In the rows, zero is written as 128.
Known rows, with every step that occurs:
e > d > h > j > y: [ 87 177 115 178 159 163 118 139 106 115 145  98 130 170 121 124 137 101
  82 151  93  93  95 130 103 158 142  81 132  90 166 158 113 112 166 184
 143 105 104 132  81 113 135 135 104 117 158 169 125  88 116 125 164  91
 115 134  91 122 117  98]
g > r > z > j > h: [147 129 114  81  96 137 128 169  95 136 109 149 119  47 115 127 177 144
 157  96 142 122 124  70 163 105 137 133 101 122  85 119  92 142 112 103
 115 165 116 162 158 150 118 144  67 123 107 119 141 147 139 123  77 111
 168 157 123 176 145 143]
t > y > d > e: [111  85 212 150 177 118 107 156 153 126 137 159 121 144 177 106 105  59
 103 152 136 168 150 180 137 132 144  97 103 142 146  74 162 121 184 154
  88 155  93 114 144 136 119 134 138  73  90 157 153 124 113 127 174 140
 118 114 149 145 171 167]
t > y > j: [164 118 165  77 114 133 131 149 154 126 125 101 115 120 164 123  88  99
 142 166 128  84 149 129 160 135 152 178 150 145 166 125 160 126 116 141
 129 146 146 113 149 112 124 132 156  92 142  98 124 114 148 113 143 150
 215  91 156 135 144 185]
x > z: [131 101  78 138 140 124 119 147 104 123 119 123 120 147  76 152 116 109
 116 138 126 127 161 135 106 106  74 142 100 109 159  80 181 118 134  80
 114 116 177 120 111 162 117 147 131 126 134 132 143 183 107 118  70 102
 152 144 164 137 117 116]
e > d > h > t: [118 205  84 184 198 110 144 150 115 166 155 117 155 163 131 145 187  63
  90 134 117 119 128 138 106 168 104  88 199  86 154 141 132 148 159 151
 116  87 100 149 120 133 147 178 134 141 169 147 124 161 104 119 132 132
  99 178 101 130 156  98]
t > y > j > c: [172  85 170  70  90 139 114 126 150 106  92 103 109 136 167  98  86 110
 171 138 146 146 168 120 137 132 154 153 153 156 106 159 166 141  82 135
 157 166 143 135 147 105 152 158 150 129 143 101 125  87 162 126 140 149
 196 103 149 156 162 129]
g > r: [151 114  98 144 170 117 126 138 116 149 160 139 115  80  79 161 148 111
  95 143  83  59 186 129 100 103 167 144 161 128 114  99 114 126 128  91
  95 143 134 143 128 153 132 117  81 156 142 145 129 154 133 158  84 132
 177 129 143 168 148 163]
z > j > h > t > y > d: [115 105 188  95 101 106 128 149 196 131 126 170 154  93 137  95 124 160
 150  83 183 211  65 142 163 177  91 115 135 113 124 127 126 164 142 149
 114 164  91 112 166 120 130 109 108  90  81 103 137 144 166 102 192 130
  63 164 103 142 153 140]
j > h: [133  78  82 145 129 130 146 104 100 131 123 152 129 124 108 133 137 117
 104 108  97 154 170 102  94 102 117 142 132 122 115 109 148 139 120  95
 170 147 141 107 128 124 162 121 112  96 120 142 133 152 134 120 109 142
 163 153 124 146 139 139]
y > t: [128 122  76 130 143 145 121 108 104 149 140 103 126 147  77 141 111 132
 172 143  89  87 157 155 111 126 134  97 103 166 164 121 164 133 151 107
 112 121 170 109 119 109 113  93 100 127 107 129 110 153 117 138 100 137
 120 150 144  94 141 112]
c > s: [134 123 116 153 108 116 149 135 140 131 163 143  83 112 140 155 114 133
 112 122  93 129 176 171 110  94 163 192 174 111 134 126 136 117 138  88
 115  96 131 122 109 144 134 100 134 139 118 138 111 160 131 131  80 129
 149 153 147 120 128 143]
g > r > z: [144 129  88 117 194 120 133 168  80 140 136 112  92  76 106 154 163 122
 135 127 131  54 157 134 127  96 177 135 156 142  81 103 109 125 129 100
 110 147 114 155 134 161 125 120  95 144 145 134 128 150 126 144  58 112
 179  73 147 149 144 180]
h > t > y: [147 131 134 157 172  64 155 107 154 131 152 108 141 124 140 137 117 105
 142 111 173 108 118 133 139 171 122 174 196 141 155 120 160 137 151 109
  86 145 116 114 160 121 135 147 123 113 135 117 116 160 114 126 121 175
 108  96 107 116 120 150]
y > j: [171 135 116  94 113 151 128 143 126 131 124  97 105 157 110 148 112 126
 125 147 108  89 178 138 147 109 146 172 111 142 157 115 134 130  93 114
 167 126 167 122 140 118 109 116 163 127 158 118 128 112 143 131 136 128
 193 123 171 131 143 169]
x > g > r > z > j > c: [147 103 111  66 133 147  92 142 125  55  69 137 101  77  96 117 154 116
 192 120 150 162 108  28 145 114 150 121  79 144  65 150  71 131  63  82
  82 196 122 199 137 155  56 156  75 197 145 132 150 125 149 165  80 114
 146 110 111 162 122 127]
x > z > r: [125  81  30 145 136  77 127 130  77 138 142 140 143 110 106 155 115 153
 105 184 124 122 143 166 111 117  72 109  76 100 142  66 166 114 121  87
 125  99 170 113 165 170 134 164 101 152 113 145 170 180 101 147  64  80
 164 114 143 144 104 107]
r > z > j: [122 201 113  89  95 120 119 160 122 101 125 115  97 113 133 170 149 154
 148 120 145  99 121 126 207  90 141 162  84 151 147 137 115 103 116 105
 118 146 138 137 145 136  60 141 106 121 124 110 147 148 106 134  84 106
 141 127 145 112  86 127]
x > g > r > z > j: [147 150 109  76 162 140 113 165 126  67 101 130 105  53  73 149 164 116
 172 141 127 118 109  43 156 123 153 134 103 133 134 143  73 112  89  85
  61 174 125 179 150 157  43 134  68 163 143 136 141 157 131 154  91 100
 161 107 118 157 103 164]
r > z > j > h > t > y: [132 149 140  76 102  76 151 155 145 123  95 122 152  90 172 103 139 143
 203  61 214 167  47  95 206 155 103 181 134 128 121 142 140 157 138 123
  96 153  91 134 178 119 140 165 119  87  93  89 129 157 108  96 126 161
 106 132  93 111 102 127]
e > d > h > t > y: [115 191 135 174 186 103 142 147 138 153 155 113 151 132 172 116 165  54
 108 145 144 129 115 107 117 191 117 101 232  86 154 149 157 146 178 176
  73 103  92 125 143 119 164 188 133 115 153 127 109 156  97 112 145 151
 123 151  83 138 161 119]
e > d > y > j: [133 148 131 102 146 146 137 190 114 147 123 114 133 164 144  99 144  58
 137 167 111 138 164 110 144 113 107  96 115 153 143 169 122 119 108 147
 155  87 171 160 123  89 104 144 176 112 165  99 148 117 143 136 144 108
 186  95 149 163 142 119]
z > j > y > t: [ 98 140 109 114  41 138  93  78 149 106 132  98 164 124  86 131  97 191
 166 116 120 112  77 112 159 135 103  83  76 162 179 155 128 110 152 123
  58 131 152 121 114  84  89 107  67 134  59 112 147  99  95 147 187 146
  59 143 113  89 117  80]
s > c > j > y: [102  87 110 144  88 150 134  64 133 124 111 112 151 167 135 124 133 145
 108  79 112  66  88  77 116 123 119 171 137 126 114 138  98  82 131 125
 111 138 130 131  78 135 147 143 159 127 108 124 109  84 134 148  88 168
  82  95 123  83  84  80]
s > c: [133 114  99 124 130 137 157 106  87 117 111 120 112 165  82 166 143 106
  96 113 125 108 172  91 118 105 110 168 150 140 139  89 154 100 109  76
  87 153 172 118 116 154 122 146 147 121 115 126 110 150 131 149  38 142
 156 122 159 142  96  89]
t > y: [128 116 148 147 129  98 140 117 143 127 150 121  94 114 150 145 107  88
 138 139 120 117 154 137 127 127 151 164 181 154 143 119 164 105 143 109
  98 151 130  90 144 127 134 132 111  93 118 114 116 153 118 126 116 164
 177 104 139 139 119 165]
r > z: [121 160  92 122 164 100 144 138  90 115 133 106  91 146 137 154 142 134
 139 128 138  90 159 155 143  84 160 146 120 146 113 117 128 124 133 100
 141 145 132 131 127 141 101 133 133 101 143 133 130 162 115 130  63 121
 147  90 155 103 113 149]
g > j: [161 154 124 164 162 100 138  87 137 168 162 116 119  87  79 187 128 142
 109 172  74  93 163 125 152 122 140 145 112 154 159 130 166  99 125 109
 165 129 118  91 130 157 116 139  95 156 160 144 124 124 120 130 104 113
 146 158 171 150 146 152]
x > g > j > h > t: [161 116  94 134 216  97 173  63 156 140 109 116 186  95  35 143 137 145
 138 129 129 173  93  45 101 180  89 148 132 114 147 149 123 139 102  91
 178 156  81 118 145 144 132 133 109 166 161 166 115 144 132  97 138 129
 101 170  94 152 130 142]
c > j > y > d: [ 78  75 154 150 119 156 104  96 179 125 157 156 139 148 155  95 118 169
 104 113  84 107  88 191 108 115 161 115  92 118 101 117  64 124 136 158
 168 141  96 109  84 132 128  53 149 132 111 134 143  90 159 149 190 119
  59  97 141  71 118 157]
y > d > h: [104 143 154 140 147 175 105 143 100 151 155 174  98 138 145 144 157  91
  63 151  89 150 193 197 108 101 155  51 181 109 121  98 127 139 152 163
 133 112 126  90 125 148 144 102 138 107 126 152 128 153 118 142 177  96
 131 154 154 130 156 156]
z > j > h: [141 125 108 100  40 131 117 117 133 134 132 170 135 105  96 147 140 137
 122  93  98 168 142  99 147 106  94 160 100 123 146 124 136 129 107  94
 138 153 147 119 136 121 107 134  91 115 103 125 141 142 144 115 116 130
 137 181 125 162 121 125]
g > j > c > s: [154 113 147 149  94 109 139 102 157 152 145 127  83  92 143 157 100 159
 115 158  99 164 171 127 113 100 154 153 125 129  87 169 155 134  93 117
 179 118 107 132 120 157 153 145 126 200 142 142 107  99 128 130  75 114
 127 184 151 163 156 102]
h > j > y: [114 140 114 166 144 136 130 109 123  87 145 103 113 158  84 136  95 170
 118 133 112  69  84 139 107 138 152 157  92 137 158 119 110 110 134 123
 154 138 132 118 103 117 116  99 105 121 149 148 125  90 117 128 156 120
 111  82 110  93  77 142]
g > j > c: [159 126 129 153 134 123 110  81 133 161 123 115 108 103  87 167 118 136
 126 153  92 144 174 101 127 119 135 117  92 172  92 137 163 143  94 115
 174 161 112 131 123 142 135 156  94 186 167 137 130  98 126 129 107 125
 130 152 157 179 148 107]
g > j > h > t > y > d: [131  85 190 131 188  89 158 115 194 204 141 145 164  71 118 106 127 173
 129 139 149 186  78 127 137 189 107 103 146 123 113 129 156 163 154 174
 174 162  49  84 162 144 173 107 118 113 109 117 111 136 158  97 185 131
  86 155 131 143 187 176]
y > j > z > r: [151 112  92 123  79 118 137 133  99 113 128 127 178 123 136 131 121 176
  90 192 151  95 147 177 170 121 156 128  31 133 101  57 132 117  78 148
 201  85 170 123 162 129 126 146 138 144 129 140 159 104 127 128 136  85
 213  74 134 119 130 155]

Rows:
[ 77 139 244 152 132 182 115 174  96 129 146 155 114 136 170 116 132 109
 103 179 150 135 132 217 130 155 186  92  96 106 119  76 127 134 157 224
 136  99 120  91  90 131 136 123 151  77 131 129  92 119 112  93 209  89
 163 102 122  85 114 182] : t > y > d > h > j > z
[115 175  97 175 162 140 126 149  95 159 148 131 124 144 138 146 178  43
  69 151  75 126 179 122 110 118 119  81 173 102 149 142 145 124 148 151
 117  97 117 123 109 127 134 168 114 132 153 152 126 155 110 126 130 105
 166 170 133 141 160 111] : e > d > h
[105 130  99 145 132 157 116  88 103 102 135  70 127 165  73 116  77 195
 185 137 103  62  62 153  98 163 153  97  58 162 174 138 121 124 156 135
 133 135 157 118  92  86 133  72  87 125 115 141 104  85 119 134 154 139
  75  93 108  73  97 115] : h > j > y > t
[129 112 103 131 116 158 134 112 120 156 127 119 114 148 134 155 150 112
 142 106  94  85 154 108 110 125 121 206 136 123 127 127 114  94 104 100
 129 130 158 130  95 153 130 154 164 129 139 118  90 106 154 140  39 156
 125 133 157 101  88 108] : s > c > j
[100 173 125 109  68  96 122 112 128  69 112 100 130 120 151 134 135 183
 125  93 177 108  74 106 200  90 128 122  82 144 126 135  91 102 135 113
  82 167 106 146 138 121  79 135 106 110  99 115 166 117  94 140 149 116
  98  95 112  92  96 112] : r > z > j > y
[113 145 125 153  43 114 117  76 159  86 131 129 142 119 106 154 121 164
  94 105 125 120  91 106 164 108 112 153  95 145 164 129 114  97 132 105
  72 144 135 117 123 114  82 141  88 128 101 119 166 111  93 148 188 132
  96 126 119 122 106 105] : z > j > y
[137  97 125 141 152  94 167 104 135 140 118 128 163 115 138 110 126 110
 149  75 170 148 100 101 121 166 107 169 194 119 121 114 158 151 143 111
 117 148 101 119 161 122 192 134 126  89 114 119 115 168 128  94 146 187
 122 127  86 146 143 139] : j > h > t > y
[111 135 190 144 113 217  85 180 107 102 142 170  45 157 190 109 119 152
 126 162  98 181 165 222  52 119 192  94 152  86  80 155 108 164 134 186
 176  96 109 123  93 144 171 104 155 150 144 154  75  88 158 121 124  86
 103 188 120 125 124 114] : y > d > h > j > c > s
[101  79 202 123 158 126 127 140 171 140 149 155 100 107 151 125 116 118
 114 141 115 137 150 181 123 127 162 111 141 141 120 100 144 128 150 154
 110 159 116  89 132 130 111  91 127 100 104 120 126 164 145 144 151 123
 152  98 160 127 148 180] : t > y > d
[118 115  73 180 100  94 141 101  76 110 150 135 173 113 125 162 133 162
  78 190 151  95 148 174 144 112 151 110  59 127  87  39 131 110 103 116
 162  96 151 101 149 155 130 151  97 140 123 154 176 160  75 143 100  94
 175  80 116 117 107 144] : j > z > r
[ 75  57 160 121 119 174 126  91 159 128 106 143 134 166 140 102 143 174
  93  87 100 103  80 131 106 124 129 115 127 118  95 115  79 108 124 156
 120 157 115 120  79 157 131  96 172 118  93 136 116  92 152 153 136 132
  52 104 138  73 107 101] : s > c > j > y > d
[160 113 179  82  74 157 114 164 111 123 110 152  99 160 207  89  92 121
 158 139 139 181 185 111  94  60 118 126 170 139  63 192 130 133  80 136
 168  76 168 170 118  96 171 106 210 163 140  94 121  78 155 131 118 143
 162 116 136 159 126 105] : d > y > j > c > s
[108 146 107 159 169 101 133 142 103 161 154 148 138 161 129 119 157  47
 116 140 108 151 180 108 107 101  81  92 145 160 141 151 135 101 138 131
 128  95 161 144 104 106  98 146 133 119 157 125 149 162 125 146 123 123
 144 107 136 158 121 105] : e > d > y
[117 132 118 133 144 129 112 118  60 159 135 121 155 150 110 116 114 105
 181 138 102 133 175 136  93 111  94  59 146 191 148 157 162 116 161 116
  91  86 191 132 119  89 130  94 139 111 105 104 117 154 104 145 132 160
 120 119 130 112 121 106] : d > y > t
[143 108  73 146 138 136 146 104 146 178 138 135 164 141 126 112 150 131
 160  76 103 103 104 134 106 172 117 198 126  91 126 139 100 161 122  95
 187 112 115 129 119 119 184 120 151 132 147 138  99 121 155 100 108 162
  72 168 104  93 118 135] : c > j > h > t
[176 114 153  82 129 118 125 133 170 118  83  86 132 159 163  91 103 135
 178 120 198 135 119 110 136 166 128 176 154 150 106 145 149 166  89 144
 147 157 128 149 163 101 165 136 176 147 165  88 119  86 157 113 149 168
 141  98 118 143 149 120] : h > t > y > j > c
[142 171 150 154  85 182  96 158  89 115 132 145  62 150 169 131 107 120
 138 152 102 157 168 156  63 108 177 143 164  90 113 174 131 144 119 149
 156  78 129 142  99 128 189 140 151 160 163 153  77  88 135 107  98 127
 133 196 104 140 109  88] : d > h > j > c > s
[132 147 152 176 133 101 159  91 122 152 150 105 149 105  90 182 134 131
  85 172 122  86 157 126 159 127 145 124  55 143 113  76 164 108 117 131
 173 101 127 106 111 149 100 149 112 167 160 143 130 137  68 104 126  95
 160 116 161 117 137 158] : g > j > z
[174 133 122  94 150 136 143 145 100 165  94 140 186 169 137  81 128 114
 147  91 188 168 134  96 124 130  60 137 165 131 121 138 123 152 100 116
 189  93 158 160 165  85 190 100 206  93 147 101 131 126 159 106 156 165
 120 127  98 159 131 125] : d > y > j > h > t
[ 81  65 172 142 134 161 110 118 141 135  98 132 134 182 163  87 138 113
  91 101 127 131  78 135 114 129 112 106  67 117  97 101 108  95 163 153
  97 144 102 140  84 150 126 140 184 108  79 159 133  50 127 152 158 149
  36 105 133  79 135  79] : s > c > j > y > d > e
[ 96 130  98 140 168 123 128 143  85 173 138 123 157 162 113  90 146  70
 183 149 100 147 150 134 108 128  88  34 121 169 146 164 147 122 162 142
  97  80 170 151  97  77 108 125 127 131 117 105 132 149 112 149 127 132
 116 122 128 125 147  98] : e > d > y > t
[170 175 173 102 144 140 132 157 134 152 123 100 141 133 175 115 126 106
 131 163 171 106 129 129 152 170 137 148 246  94 173 155 151 139 143 165
 105  91 117 120 179  99 191 145 186 102 153 100 101 120  99 101 192 167
 162 134 111 121 149 148] : d > h > t > y > j
[ 90 182 165 142 103 128  93 113 170 117 132 156 160 134 135 124 149 177
  59 106 162 153  59 158 158 146  96  60 166  94 159 149  93 138 176 185
  78 109  88 118 143 113 132 111 128 117 100 128 152 117 105 134 245 124
   5 166  91  98 120 103] : z > j > y > d > h > t
[146  96 102  66 141 152 126 162 124  83  86 161 125  44  86 118 166 128
 174  96 134 168  89  11 140 123 137 136 108 104  93 138  63 130  83  73
  97 183 118 167 149 153  89 121  65 136 115 141 142 149 165 117  97 106
 173 137 106 170 125 166] : x > g > r > z > j > h
[147 131 139 119  19 133 102 124 169  88 134 159  81 104 160 148 110 148
 152 106 121 193 149 114 133  91 133 171 113 126 101 169 127 125 104  98
 113 119 147 144 120 131 107 146 110 175 111 116 128 107 141 142  79 130
 107 191 137 137 116  77] : z > j > c > s
[168 109 180  84  99 119 153 150 195 110 114 107 104 130 209  78  79 160
 183 117 207 155 113 137 123 157 145 193 190 119  90 172 144 157 100 145
 133 115 112 159 160 109 185 124 187 168 138 103  93  84 165 107 124 172
 126 128 106 133 162 109] : h > t > y > j > c > s
[ 87 102 162 145 168 158 119 126 155 108 146 129 102 159  94 109 101 192
  99 139 110 110  80 193 100 137 166 109  63 133 134  94  87 121 147 171
 159 160 115 112  95 126 106  66 113 117 127 155 138 100 145 143 197  87
  83  84 132  88 107 161] : h > j > y > d
[143 117  74 146 155  90 170  98 113 147 124 126 151 141  92 135 147 137
 120  72 145 140 125 119 101 149  91 167 162 111 115 119 131 165 121  91
 164 134 117 125 142 130 162 126 124 120 131 141 118 167 117 105 106 161
 103 152  99 133 135 125] : j > h > t
[ 69 183 178 112  84 152  93 143 122  93 109 143 117 128 180 116 154 170
  77 117 153 148  82 163 177  79 133  27 121 105 112 143  82 123 164 199
 100 138  85 121 132 126 103 112 133  95  77 129 160 115  88 144 222  87
  73 127 116  86 126 118] : r > z > j > y > d > h
[141 136  99  97 175 124 165 187 115 173 104 136 183 171 141  74 161  90
 151 101 159 178 105  76 126 156  54 107 137 117 119 160 115 160 113 146
 184  90 142 172 140  85 157 125 193 122 159 107 142 128 160 103 149 138
 139 127  94 169 163 104] : e > d > y > j > h > t
[101 117 111 124  57 114 101 110 147  87 112 123 155 127  92 146  92 164
  98 105 150 133  74  90 163 108  44 138  66 112 170 107 144  96 135  99
  62 128 152 136 119 133  80 140 115 142  95 113 182 146  81 130 143 105
  92 140 123 123  88  75] : x > z > j > y
